Each row comes from the steps of one walk. Every step used is in the known rows, and no mark comes twice. Write the walk behind each row, first mark first.
Known rows:
Y -> D -> B -> S -> N: [ 0.43 -0.01 -0.09  0.02 -0.11  0.16 -0.08  0.07  0.09  0.00 -0.20  0.42
  0.10  0.11 -0.04  0.01  0.05 -0.16  0.23  0.33]
A -> W -> Y -> D -> B: [ 0.16  0.49 -0.15  0.10 -0.17 -0.11 -0.39  0.05  0.01 -0.03  0.39  0.21
 -0.15  0.03  0.02  0.05 -0.21 -0.41 -0.32  0.16]
W -> Y -> D -> B -> S: [ 0.48  0.31  0.06  0.13 -0.37 -0.17 -0.33  0.09  0.23  0.04  0.10  0.32
  0.02 -0.03  0.02 -0.05  0.10 -0.47 -0.08  0.38]
S -> N: [ 0.10 -0.06 -0.06 -0.04  0.12  0.26  0.13  0.00  0.03  0.06 -0.21  0.08
  0.05  0.15 -0.07 -0.01  0.02  0.19  0.20  0.04]
D -> N -> W -> X: [-0.12  0.20 -0.17  0.02 -0.38 -0.01  0.21  0.09  0.04  0.01 -0.46 -0.03
 -0.03 -0.06 -0.04  0.00 -0.18  0.07  0.03 -0.22]
N -> W: [-0.15 -0.04 -0.07 -0.09 -0.12 -0.06  0.06  0.05 -0.22  0.02 -0.15 -0.08
  0.00 -0.02  0.01  0.00 -0.21  0.04 -0.11 -0.15]
S -> Y -> D -> B: [ 0.24 -0.06 -0.16  0.19  0.12 -0.09 -0.43 -0.05 -0.23  0.01 -0.05 -0.04
 -0.06 -0.04 -0.03 -0.06  0.08 -0.22  0.17  0.25]
N -> W -> Y -> D -> B -> S: [ 0.34  0.27 -0.02  0.05 -0.48 -0.25 -0.27  0.14  0.01  0.06 -0.08  0.24
  0.03 -0.04  0.02 -0.05 -0.13 -0.43 -0.19  0.23]
N -> W -> X: [-0.21  0.31 -0.01 -0.07 -0.22 -0.21  0.23 -0.01  0.05 -0.03 -0.20 -0.12
  0.01 -0.15  0.03 -0.04 -0.13 -0.08 -0.14 -0.20]
Y -> D -> N: [ 0.22 -0.14 -0.19  0.13 -0.21  0.21 -0.14  0.29 -0.22  0.04 -0.10  0.04
 -0.13  0.17 -0.05  0.07  0.09  0.14  0.27  0.14]
A -> W: [-0.18  0.12 -0.05 -0.06 -0.11 -0.08  0.04 -0.10 -0.06 -0.08  0.32  0.20
 -0.05  0.02  0.03  0.09 -0.22  0.02 -0.21 -0.09]
A -> W -> X: [-0.25  0.47  0.00 -0.04 -0.21 -0.23  0.21 -0.14  0.22 -0.13  0.29  0.15
 -0.03 -0.12  0.06  0.05 -0.10 -0.12 -0.25 -0.12]
Y -> D -> B -> W -> X: [ 0.19  0.60 -0.10  0.06  0.03 -0.21 -0.05  0.12  0.13 -0.19 -0.19  0.23
  0.06 -0.32  0.07  0.07 -0.16 -0.44 -0.03  0.01]
N -> W -> Y: [ 0.02  0.22  0.03 -0.02 -0.25 -0.12 -0.06  0.06 -0.03  0.13 -0.10 -0.11
 -0.02  0.02  0.00 -0.07 -0.15 -0.10 -0.24 -0.07]
Y -> D: [ 0.13 -0.04 -0.02  0.04 -0.03  0.02 -0.12  0.19 -0.20  0.01  0.16 -0.03
 -0.09  0.06  0.02  0.04  0.17 -0.03  0.10  0.17]
B -> S: [ 0.15 -0.06  0.13 -0.02 -0.32 -0.14  0.09 -0.05  0.16  0.00  0.03  0.30
  0.13 -0.03  0.04  0.00  0.07 -0.05  0.02  0.13]
W -> Y -> D: [ 0.29  0.23  0.06  0.11 -0.16 -0.06 -0.25  0.21 -0.02  0.11  0.21 -0.07
 -0.11  0.11  0.02 -0.03  0.24 -0.17 -0.04  0.25]
B -> W -> A: [ 0.20  0.31  0.03 -0.07  0.03  0.03  0.01  0.17  0.26 -0.11 -0.24  0.05
  0.20 -0.21  0.15  0.13 -0.13 -0.03 -0.15 -0.24]
D -> B -> S: [ 0.20  0.07 -0.01  0.02 -0.20 -0.12 -0.10 -0.12  0.23 -0.07 -0.13  0.39
  0.15 -0.12  0.00 -0.01 -0.14 -0.32 -0.05  0.13]

Write each row's walk:
[ 0.43  0.25 -0.14  0.11  0.13 -0.05 -0.41  0.13  0.05 -0.11 -0.30  0.04
  0.14 -0.26  0.13  0.08 -0.05 -0.23  0.03  0.01]
S -> Y -> D -> B -> W -> A
[ 0.21 -0.04 -0.05  0.15 -0.70 -0.26  0.07  0.08 -0.08  0.09 -0.30  0.16
  0.04 -0.04  0.01 -0.05  0.17  0.05  0.29  0.17]
B -> S -> Y -> D -> N -> W -> X
[ 0.30  0.27 -0.21  0.02 -0.05  0.17 -0.23  0.18 -0.15  0.13 -0.30  0.00
 -0.07  0.14 -0.08 -0.06 -0.19 -0.19 -0.01  0.13]
S -> N -> W -> Y -> D -> B
[-0.06 -0.16 -0.23  0.00 -0.28  0.14  0.04  0.12 -0.22  0.07 -0.41  0.00
 -0.04  0.08 -0.06  0.04 -0.30  0.20  0.08 -0.16]
D -> N -> W
[ 0.19  0.33 -0.15  0.06 -0.18 -0.08 -0.37  0.18 -0.19  0.06 -0.12 -0.07
 -0.11 -0.01 -0.01 -0.05 -0.20 -0.37 -0.20  0.09]
N -> W -> Y -> D -> B
[ 0.25  0.14 -0.06 -0.02 -0.17  0.16 -0.05  0.24 -0.20  0.20 -0.17 -0.07
 -0.07  0.23 -0.04 -0.05  0.01  0.06  0.06  0.13]
S -> N -> W -> Y -> D
[ 0.25  0.13 -0.11 -0.14 -0.20  0.21  0.03  0.05  0.32 -0.02 -0.65  0.19
  0.24 -0.03  0.04  0.02 -0.24 -0.07 -0.08 -0.11]
D -> B -> S -> N -> W -> A
[ 0.28 -0.39 -0.10  0.13 -0.61 -0.12 -0.10  0.11 -0.34  0.15 -0.26  0.21
  0.04  0.09 -0.02 -0.01  0.10  0.18  0.33  0.21]
B -> S -> Y -> D -> N -> W
[ 0.11  0.35  0.01  0.05 -0.28 -0.14 -0.19  0.12 -0.08  0.04  0.56  0.12
 -0.16  0.11  0.05  0.05  0.00 -0.15 -0.25  0.16]
A -> W -> Y -> D
[ 0.39  0.11 -0.13 -0.09 -0.23  0.22 -0.09  0.25  0.12 -0.01 -0.49  0.14
  0.15  0.04  0.06  0.06 -0.07 -0.11  0.03  0.06]
Y -> D -> B -> S -> N -> W -> A
[ 0.15  0.19  0.00  0.02 -0.29 -0.11 -0.19  0.26 -0.24  0.13  0.04 -0.15
 -0.12  0.08  0.02 -0.04  0.01 -0.13 -0.12  0.09]
N -> W -> Y -> D
[ 0.21  0.25 -0.15  0.15 -0.46  0.06 -0.21  0.21 -0.07  0.08  0.33  0.21
 -0.19  0.20 -0.01  0.09 -0.07  0.01 -0.08  0.15]
A -> W -> Y -> D -> N
[ 0.35 -0.25  0.13  0.13 -0.32 -0.26 -0.14 -0.04 -0.12  0.08  0.15  0.20
  0.07  0.01  0.04 -0.05  0.37 -0.02  0.26  0.38]
B -> S -> Y -> D
[ 0.07  0.03 -0.18  0.17 -0.39 -0.12 -0.03  0.10 -0.24  0.09 -0.35 -0.13
 -0.09 -0.01 -0.03 -0.05  0.12  0.11  0.27  0.03]
S -> Y -> D -> N -> W -> X
[ 0.07 -0.19 -0.24  0.04 -0.32  0.15 -0.07  0.33 -0.41  0.08 -0.24 -0.02
 -0.13  0.14 -0.04  0.06 -0.12  0.17  0.17  0.01]
Y -> D -> N -> W
[ 0.02  0.51  0.07 -0.03 -0.07 -0.23  0.25  0.00  0.28 -0.13 -0.18  0.19
  0.14 -0.31  0.08  0.05 -0.12 -0.16 -0.06 -0.16]
B -> W -> X
[ 0.33  0.38 -0.07  0.15 -0.06 -0.02 -0.43  0.13  0.05  0.03  0.07  0.00
 -0.10  0.01 -0.02 -0.05  0.02 -0.41 -0.10  0.25]
W -> Y -> D -> B
[ 0.30  0.56 -0.05  0.07  0.01 -0.13 -0.21 -0.02  0.26 -0.04 -0.25  0.28
  0.12 -0.22  0.02  0.01 -0.37 -0.42 -0.22 -0.03]
D -> B -> W -> Y
[ 0.38 -0.24 -0.08  0.10 -0.61  0.01 -0.16  0.23 -0.09  0.10 -0.39  0.03
  0.09  0.05  0.07  0.04  0.18  0.20  0.21  0.09]
B -> S -> Y -> D -> N -> W -> A
[ 0.33  0.11 -0.15  0.15  0.14 -0.17 -0.33 -0.01 -0.23 -0.07 -0.19  0.22
  0.08 -0.21  0.03  0.02 -0.14 -0.25  0.13  0.14]
S -> Y -> D -> B -> W
[ 0.32  0.04 -0.04  0.06 -0.23 -0.09 -0.21  0.07  0.05 -0.07  0.02  0.35
  0.05 -0.05  0.02  0.02  0.03 -0.32  0.05  0.30]
Y -> D -> B -> S
[ 0.41  0.37 -0.06  0.03 -0.34  0.00 -0.16  0.00  0.21  0.03  0.21  0.58
  0.03  0.14 -0.01  0.04 -0.11 -0.29 -0.11  0.33]
A -> W -> Y -> D -> B -> S -> N
[ 0.32  0.25 -0.05 -0.05 -0.35  0.02 -0.02 -0.07  0.23  0.12 -0.46  0.35
  0.16  0.04 -0.07 -0.09 -0.28 -0.24 -0.09  0.10]
D -> B -> S -> N -> W -> Y
